Every row comes from one small tree of marks. The marks that hang from a mark follow it in brackets, in alphabetical order. Every link used is in the known rows. Which tree was each row made from?
In the rows, 128 means zero.
Known rows
lazu(favub): [115 138 105 115 152 131 142 140 104 136 144 139 101 135 134 128 130  68
 105]
furaf(lazu(durom fopov(favub))): [126 123  98 117 140 137 143 146  93 118 139 124 161 139 139 118 145 140
 123]
fopov(favub(fuga lazu(durom(furaf)))): [114 138 112  79 134 130 150 146  92 133 135 117 127 140 149 111 119 101
 128]
favub(fuga): [122 139 115  86 143 133 145 128 112 129 137 121 123 123 134 129 141 105
 112]
fopov(favub(lazu(durom furaf))): [100 133 111 105 131 118 164 153  92 146 140 129 133 143 140 105 127 115
 127]
fuga(favub(lazu(durom))): [106 136 110 111 145 126 152 155  98 132 148 136 171 149 137 117 118  88
 118]
favub(lazu(fopov)): [117 106 112  87 146 125 143 126 110 132 144 125 139 122 131 132 125  98
 117]
figor(favub(fuga lazu(fopov furaf))): [ 94 128 116  55 165 122 146 155 104 136 140 135 117 136 140 114 141 107
 126]
lazu(fopov): [128  95 106 116 144 116 128 135 116 134 135 139 144 115 129 136 148 121
 115]
fopov(favub): [127 123 114 130 127 132 145 169 116 140 137 132 139 124 138 109 126 153
 114]
lazu(durom(furaf) favub(fuga) fopov): [111 126  87  75 163 104 123 115  68 128 128 141  98 152 150 142 147   4
 132]
lazu(favub(fuga) furaf): [ 85 149 101  70 153 117 159 124  79 151 139 136  74 147 136 121 150  56
 112]
figor(favub(fuga lazu(furaf))): [ 92 146 119  61 162 129 152 159 106 136 143 131 114 139 140 111 133 104
 125]
durom(furaf lazu(fopov(favub))): [134 128  75 110 143 139 133 162  91 130 130 141 138 107 155 139 127 129
 148]
fopov(favub(fuga)): [125 128 115 101 129 132 146 159 112 136 134 124 128 125 141 109 132 146
 113]
furaf(lazu(fopov)): [131 116 101 109 143 150 137 139 108 117 142 120 154 125 134 128 141 153
 114]
figor(favub(fuga lazu)): [107 143 122  68 163 136 144 162 116 128 144 129 123 134 140 115 126 106
 121]
figor(favub(fuga)): [113 144 120  91 161 133 138 171 121 129 140 138 125 131 139 117 139 121
 119]
figor(favub(fuga lazu(fopov))): [108 126 118  63 165 129 137 159 114 127 140 132 125 131 140 118 134 108
 122]
figor(favub(lazu)): [108 138 120  97 161 136 143 172 121 131 147 137 133 134 137 115 120 114
 122]
lazu(durom favub(fuga) furaf): [ 75 165  97  78 159  98 167 116  60 147 138 142  82 165 137 122 161  12
 124]
lazu(durom favub fopov): [110 118  94 113 161  96 134 126  83 132 135 151 115 147 134 135 156  29
 119]

Write each row's tree
[133 121  94 103 137 155 121 147  97 124 134 123 140 131 153 133 116 130
 133]
durom(furaf(lazu(fopov(favub))))
[125 127  98 115 146 137 142 134  94 115 141 125 160 138 135 128 148 122
 122]
furaf(lazu(durom fopov))
[ 97 130 109  98 142 128 156 156  97 142 148 136 158 145 137 114 120 108
 116]
fuga(favub(lazu(furaf)))
[103 131 115  71 131 129 161 147  96 143 138 117 117 134 142 104 128 129
 120]
fopov(favub(fuga lazu(furaf)))
[115 131 114 113 132 125 155 157 101 137 141 126 140 137 139 108 120 116
 123]
fopov(favub(lazu(durom)))
[ 89 115  97  91 141  83 155 132  71 149 127 144 128 147 138 115 174  93
 135]
lazu(durom fopov(favub(fuga)) furaf)
[115 114 114  46 149 126 145 111 103 127 139 113 123 123 136 131 134  86
 116]
favub(fuga lazu(fopov))
[126 141  71  80 159 139 132 141  79 126 131 140 104 115 155 148 132  72
 141]
durom(furaf lazu(favub(fuga) fopov))
[118 135  93  86 156 137 142 126  80 113 140 123 127 148 140 126 151  83
 116]
furaf(lazu(durom favub(fuga) fopov))
[ 91 112  96 111 140  83 154 139  75 153 129 149 136 147 136 115 169  98
 136]
lazu(durom fopov(favub) furaf)
[ 86 147 109  90 146 111 170 120  84 143 145 128 129 148 132 123 132  61
 130]
favub(lazu(durom furaf))
[127 136  70 100 157 139 132 148  82 129 132 146 112 114 153 148 128  77
 142]
durom(furaf lazu(favub fopov))
[109 118 107 106 147 119 145 152  96 132 145 140 173 145 137 121 126  89
 119]
fuga(favub(lazu(durom fopov)))
[116 132 110 108 132 129 149 156  97 137 139 125 137 139 146 112 112 109
 129]
fopov(favub(lazu(durom(furaf))))
[103 146 118 102 164 126 147 168 112 130 146 139 137 142 137 116 125  92
 128]
figor(favub(lazu(durom)))
[100  95 101 102 134 102 147 146  94 155 131 144 127 128 135 115 159 143
 124]
lazu(fopov(favub) furaf)
[108 137 106 107 145 129 145 155  93 131 146 136 167 150 143 122 111  79
 125]
fuga(favub(lazu(durom(furaf))))
[132 124  95  89 138 155 122 142  94 122 132 119 135 131 155 133 119 126
 132]
durom(furaf(lazu(fopov(favub(fuga)))))
[ 87 129 107  41 152 103 161 101  76 137 137 120 117 143 137 127 152  53
 130]
favub(fuga lazu(durom fopov furaf))
[132 124  94 102 142 155 121 138  98 122 136 123 140 130 151 140 118 117
 133]
durom(furaf(lazu(fopov)))
[ 90 107  92  87 155 101 144 127  81 153 136 151  89 140 133 128 160  68
 115]
lazu(favub fopov furaf)
[125 125  99 102 141 138 143 142  90 116 137 119 156 139 140 117 149 136
 122]
furaf(lazu(durom fopov(favub(fuga))))
